Each row comes from the steps of one path. Every step used is in the known rows, and no mark comes twice. Write the path behind each row, first mark first.
Known rows
L > E: [-44.8  14.3  18.0   3.4 -24.5  -9.7  10.9 -35.5  11.2  18.8  23.9 -42.8
 -28.4  11.8   6.6 -12.1 -17.8 -23.7   4.2   2.6 -20.2   7.4  19.7  -0.4
  -7.9]
E > T > D > A: [  1.2  16.7  32.7   4.4   8.7  -4.2  20.0   7.4   5.9 -10.7 -22.4  41.6
 -31.3  -1.1   5.7  -3.2  -2.3 -14.1 -11.7  -9.9   7.5  -8.6  19.5  12.3
 -17.3]
K > G > N: [  9.8  -6.2  -4.1  12.8   4.2   7.5  -5.2  36.1  14.1 -26.5   0.1  -5.8
  17.5   6.2   0.8 -14.0 -19.6  -3.4  -0.2  -3.9  -8.6  -7.1 -15.2  -8.7
 -15.5]
E > T: [-15.6  20.8  24.9   1.3  -5.0   9.9  30.7  20.5  -4.1  -2.1 -14.8  13.4
 -44.4  18.3  15.8   6.5 -11.6 -11.9  -6.1  -2.8   7.1  26.1  11.4   7.2
 -10.4]
E > T > N > A: [ 14.5  -6.6   2.3   0.3   1.0  -6.3  -9.8  15.7   4.8 -16.7 -17.8  14.6
  -2.9  17.2  25.0   1.5  -7.6   0.4  -8.5  -5.9  22.9   9.1  -8.8  25.4
  -8.6]
N > T > D: [  3.9  13.2   3.7  12.3  14.9 -25.4  12.4   3.9  12.5  -3.1   4.7  19.6
 -19.9   9.4   5.6   1.3  -5.7  21.4   0.7   0.5 -13.2  28.3 -17.1 -13.3
  10.2]
K > L > D: [-24.9  21.7   4.2  -7.7  -5.5 -14.0  39.2   7.9 -12.6  -1.2  26.1 -22.5
  -7.4  -8.4  16.5 -18.4  -5.6 -34.2 -12.1  -4.9  -6.0  16.2  20.7  15.0
  -9.5]
E > T > D: [-12.0  17.1  19.0   3.0  11.3  -1.4  27.1  18.8   4.9 -13.6 -15.1  26.1
 -30.5   8.1  18.4   3.9  -5.3   5.9  -9.6  -8.2  -8.1  14.1   9.1   2.8
  -8.8]
K > L > E > T > N > G: [  2.2   6.9  48.4  25.4  -9.4 -17.5  -7.2  23.4  -0.2 -11.7  15.2 -49.5
  17.1  -2.6   5.2   4.0 -10.5   8.2 -12.7  -5.0  -2.0  16.6 -17.6  15.6
 -10.6]
G > N > A > D > L: [  6.1 -23.8 -50.4 -35.3  10.4  11.6 -16.1 -13.9  -6.4  -1.6  -6.9   9.1
  36.4   4.4   1.1 -11.4   6.5  -6.3   7.6   5.9   6.2 -17.6  14.4  22.1
  11.0]
T > D > L: [ -0.6  13.9  14.4 -21.6   2.5   7.2  25.2 -16.7  -2.7   8.1   5.8  20.2
   1.1 -10.3   1.0   2.2   7.4  -5.7  -8.9  -8.9  -4.7 -11.4 -19.2  10.7
 -14.9]
L > D > G > N: [-24.7  -6.1 -29.9   3.3 -16.8  -9.4  -4.0 -12.8 -14.7  -1.3   0.6   6.1
 -15.3 -11.3 -16.1 -14.4  19.0 -22.2  -5.5   0.7  -4.6 -14.1  41.2 -14.8
   0.0]
G > N > T: [ 10.3 -10.5 -19.7   2.5  -5.7  -7.0 -16.5  17.4  -2.9   1.5  -7.9   2.0
  10.8  13.6 -16.3   0.5  -8.7  10.4   6.1   3.4  -9.8  18.9 -10.9 -11.1
  34.0]
G > N: [ -5.2 -11.3 -32.4 -18.2  -8.9  12.0  -2.0   2.4  -4.3   7.8  -5.7  -2.2
  13.3   6.5  -5.4 -14.2 -13.1 -11.5   7.3  -4.6 -12.1   0.5   5.2  -5.9
  16.5]
N > G: [  5.5   1.1  -2.6   2.5  11.5   2.3  14.5  -2.7   9.5  -7.5  -2.3  -9.6
 -26.8   4.6  20.8 -12.3  -8.7   7.6   5.2  -9.7  -6.0  20.4   2.3 -24.6
 -12.3]
T > E: [-14.6  11.4  14.2  -3.4  -7.2   2.9  23.3 -14.1   7.3   7.5  15.1 -10.3
   4.4  -0.1  -3.7  -4.5 -23.8   2.1   6.7  -3.1 -16.4   4.5 -18.0  -3.6
  -7.3]
K > L: [ -5.2  24.5  14.1 -12.4  -2.5   6.9  44.9   8.0 -14.2   8.9  21.9 -17.0
   3.7  -1.3  14.1 -16.4 -19.7 -21.1  -7.1  -6.9  10.1  26.5 -14.6  16.0
 -13.1]
G > N > A > D: [ -3.0 -26.0 -68.0 -30.2  18.4   5.0 -12.6 -13.3   4.1  -6.2  -6.3   8.3
  27.0   9.6  13.3 -24.2  -4.7  -3.4  12.9   4.8  -2.5  -9.7  29.0  10.1
  14.4]
N > G > D > L: [ 12.3 -11.9   8.5  -5.9  19.3  18.4  10.2   0.8  -7.8  -6.1 -13.0  -4.9
  -5.5 -16.6   2.8   4.0   7.5  28.7  -5.0 -13.4 -15.8   7.4  12.0 -20.1
   3.8]
N > G > D > T > E: [ 16.5 -11.8  11.7   9.8  24.1  14.0   5.2  -3.9  -0.3  -9.5  -9.0  -8.9
   0.3 -14.9  -8.1  12.5   4.3  40.0   3.2  -5.5 -13.4  -1.0   3.6 -30.6
  21.0]
A > D: [-34.2  20.1 -36.4 -23.7  15.5  11.8  32.6 -12.3   9.1  20.6  13.2  15.1
 -30.4   8.4  23.5 -10.9  -3.5 -18.0  22.3  13.8  -9.3   8.6  36.7  -5.5
 -14.8]
T > D: [-14.8  12.3 -12.8 -13.6  15.1  -4.9  29.5 -14.5  13.2   1.6   7.0  18.2
 -14.2  -1.4  20.9 -18.1 -10.5  -1.7   0.9 -11.0 -19.8   2.2   4.2  -7.3
 -10.2]
E > T > N > G: [ 20.1  -4.2  17.3  17.5   1.5  -4.4 -15.5  35.7   9.2 -17.6 -22.0   6.6
 -11.2   8.7  16.1  13.3  -2.4  15.9  -3.9  -8.3   6.6  14.1 -15.1  -2.7
  -9.6]
D > L: [ -1.4  20.3  29.0 -25.7 -21.3  23.1  30.4 -16.9 -18.8  24.3   6.3   4.0
 -12.0   0.6  -7.8  10.6   4.8 -30.4  -7.1  -0.3  17.5   1.0 -22.5  20.8
 -16.3]

Which path is each row?
[ 33.8 -26.4 -12.2   3.5  14.5  -5.3 -31.0   0.7  13.4  -4.8 -14.7   8.6
  18.1 -21.2   4.8 -12.6  -0.5  15.3   4.4 -16.2  -4.3 -17.0   4.4 -16.0
  -0.3] | T > N > G > D > A
[-18.2  26.9 -18.7 -19.7   9.9  22.2  29.2 -19.9  -1.4  28.7  12.2  18.8
 -30.2   8.7   4.0  13.5  14.2 -25.0  21.5  27.1  18.8  -7.6  17.3  -0.2
   0.8] | A > D > T
[ 20.7 -11.1   1.3  22.2 -11.3   0.3 -23.2  -1.2 -15.3   2.7  -5.3  13.6
  20.7  -6.8 -46.4   7.1   6.6  27.3  -0.5   5.5  14.8   1.4 -32.9 -21.8
  11.8] | D > G > N > T > E
[ 19.3  10.4   6.0  -6.7 -18.5  13.2  -3.7 -13.2  -5.5  25.3   5.5   6.6
  -0.7   6.3  -8.4  20.8   8.8 -25.9   5.7  10.1  37.4 -16.4 -40.8   8.6
   9.6] | D > T > N
[-38.4  14.1  37.7  17.9 -10.4 -18.2   5.8  -8.9  15.0  -4.4   6.0 -22.5
 -28.8  10.3   7.7   3.2  -9.1   0.1  -7.5  -1.6 -27.2   4.9  22.4   4.1
  -6.7] | L > E > T > D
[ -4.3 -12.2  40.8  29.8  -9.4 -18.1 -34.6  -2.7  14.8  -8.3 -11.2 -23.4
  -7.8  -7.6  -6.0   4.2  -2.0   8.8  -6.0  -5.4 -15.0 -15.5  29.2   0.1
  -0.8] | L > E > T > N > G > D > A
[ 12.7 -14.4  -6.5  10.2  -6.3 -11.6 -24.1  17.1   1.6  -3.5  -2.4  -5.6
  31.6   6.8 -28.7   7.4 -12.6  26.4   7.7   3.4 -20.8  10.6 -25.7 -11.7
  35.9] | G > N > T > E
[ 17.8  -8.0  -9.5  16.2 -11.5   3.7 -17.3  -1.6 -18.8   6.9 -10.1  19.3
   1.5  -1.2 -36.2   1.8  10.2  13.8  -1.1   4.4  23.3   7.8 -20.3 -21.7
   9.5] | D > G > N > T
[ 15.9 -17.3 -49.1 -13.5  13.4  -6.3 -23.5 -24.3   9.6   2.2   4.7  20.8
  21.9  -0.7  19.7 -16.7   6.8   0.0   9.7   4.9  29.4 -14.6  -6.0  12.9
 -18.5] | T > N > A > D > G
[-19.5  20.0  67.2   0.3 -36.3   8.2   9.7 -12.5 -14.0  15.2   4.7 -23.8
 -19.3   6.6 -16.4  26.1   7.7 -22.0 -15.1   6.3   5.8  -2.2  -8.7  29.0
 -14.0] | D > L > E > T
[ -2.8  15.0 -26.0 -16.2   6.4  14.2   1.7 -12.4   4.8  27.7  12.3  20.0
  -6.1   4.3   3.1  17.9  17.4 -19.5  22.7  25.4  20.6 -19.0  -1.2   3.4
   1.9] | A > D > T > N
[-10.7  24.0  29.2   2.3 -10.8  -9.7  30.1   2.2 -18.3   0.9  30.0 -25.1
  10.1 -13.4  -9.8   6.3   4.7 -25.9 -12.0   6.6   6.6  -3.0  -5.8  18.9
   3.7] | K > L > D > T > E
[ 11.9 -10.1  -1.3   9.0  15.4   0.1  -4.2   9.0  -6.6 -26.2 -28.7  37.4
   0.0   1.0  -1.0  -0.3   9.1  22.2 -16.3  -9.1  15.1  -4.0   2.9   5.6
  -4.7] | E > T > D > G > N > A
[-26.0  -0.9  23.4 -12.7  -9.5  17.8  14.3 -23.2 -14.6  19.7   4.8 -20.8
  -2.6 -16.2 -12.9   7.0   3.4   1.7  -8.0  -4.1 -25.3  -6.1  28.2   4.0
  11.8] | G > D > L > E
[-14.1   0.5 -46.8 -10.8  10.5  18.8   0.7 -11.8  -6.8  17.9   0.9  26.8
  -1.5  -5.4 -12.4  -6.6  15.5  -1.1  18.5  16.0   8.4 -10.2  25.1 -16.6
  -8.3] | A > D > G > N
[-22.4  24.7  53.3  13.6 -16.6  -7.7  24.2  12.0  -9.1   1.3  20.5 -44.7
  -4.4   4.3   4.7   0.4 -15.9 -12.8 -14.6  -0.7  -1.5  23.9  -1.1  23.9
 -10.3] | K > L > E > T
[ 22.3 -25.5 -24.1   2.8  16.8  -3.3 -25.0   9.9  14.0  -7.2  -8.7  -3.9
  18.4 -14.2  14.8  -6.9  -3.4  31.3   5.7 -15.5 -17.3   1.3  -4.0 -23.6
   6.3] | T > N > G > D
[  9.4 -16.4  12.5  16.2   8.9   0.2 -29.6  28.5  12.6 -40.3  -3.6 -12.3
  31.2   7.7  -3.4   3.4   0.9   6.4  -8.1  10.2   1.3 -24.5  -0.9  22.6
 -18.7] | K > G > N > A > D > L > E > T
[ 25.0 -14.0 -15.6   4.1   2.3  -9.0 -24.1   5.5  17.4  -3.4  -1.1  -6.1
  10.4  -1.4  17.1  -6.8  -4.9  10.6   7.6 -11.7  -0.5   3.2 -26.7 -13.8
 -10.0] | T > N > G
[  8.9 -14.0   5.1   8.7  -8.6 -17.7 -34.6   3.8   0.3  -0.5  -0.3  -8.3
  30.6   0.0 -31.2  13.1   6.5  21.4  -2.7   3.3 -23.8  -4.2 -20.2  -1.3
  32.5] | G > N > T > D > L > E
[-14.8  -6.0 -22.1  17.5 -14.5 -21.4 -14.4  -2.7 -13.0  -4.9  -0.5   8.2
 -16.6  -7.2 -23.3  -4.4  21.3  -9.4  -6.4   6.3  -3.2  -2.5  29.9 -19.2
   9.7] | L > D > G > N > T
[  4.4   5.8  15.2   5.7  -9.5  -0.3  -2.3  29.8   3.0  -2.7 -15.0  13.9
 -13.5  12.0  13.4  11.9  -7.7  -4.8  -4.6  -4.3  11.1  12.3 -12.4  11.0
  -8.5] | E > T > N
[  0.2  -2.4  41.7  25.1   1.7 -13.0  -8.2  26.6  -2.5 -15.3   8.6 -47.7
  23.2 -12.0   4.1   3.7  -8.2  24.1 -14.6  -8.7 -15.2  15.5   0.7   8.6
   2.1] | K > L > E > T > N > G > D
[-16.9 -15.8 -40.0  -0.8  -8.9 -14.8 -10.5 -23.0 -12.2 -11.0  -1.5   7.1
  -7.1  -8.6  -6.8 -22.0  19.3 -20.8  -9.3  -1.0   5.5 -17.1  43.4  -3.8
  -1.6] | L > D > G > N > A
[  8.5 -24.2 -46.5 -21.2  13.8   7.8 -20.4 -17.4   0.3  -5.0  -2.6   4.2
  44.4   5.1  -8.6  -3.0   3.1   5.2  13.8  13.1   6.7 -26.4   5.1  13.2
  25.3] | G > N > A > D > T > E
[ 31.6 -24.9  -6.3  -2.4   8.6   4.1 -26.9   9.0   3.5  -3.0  -9.2  -2.8
  27.5 -19.0   3.2   6.1   7.2  28.2  -0.2 -13.3  -7.9  -8.0 -18.4 -11.3
   3.7] | T > N > G > D > L
[ 35.4   0.9   8.6   5.1  -7.2   8.1 -16.3  -7.4  -0.1  10.6  -0.5   0.0
   1.2   1.9  -6.6  22.1  14.1  -5.0   5.9   6.1  33.5 -14.4 -43.3  -5.1
   9.0] | D > T > N > G
[ 10.2   6.7 -24.5  -7.0  15.4  10.3  -8.5  -7.3   9.3  16.7   7.6  13.9
  -3.8   1.1   4.5  19.3  21.6  -1.7  23.7  22.3  18.5 -16.8  -3.2  -8.0
   1.9] | A > D > T > N > G
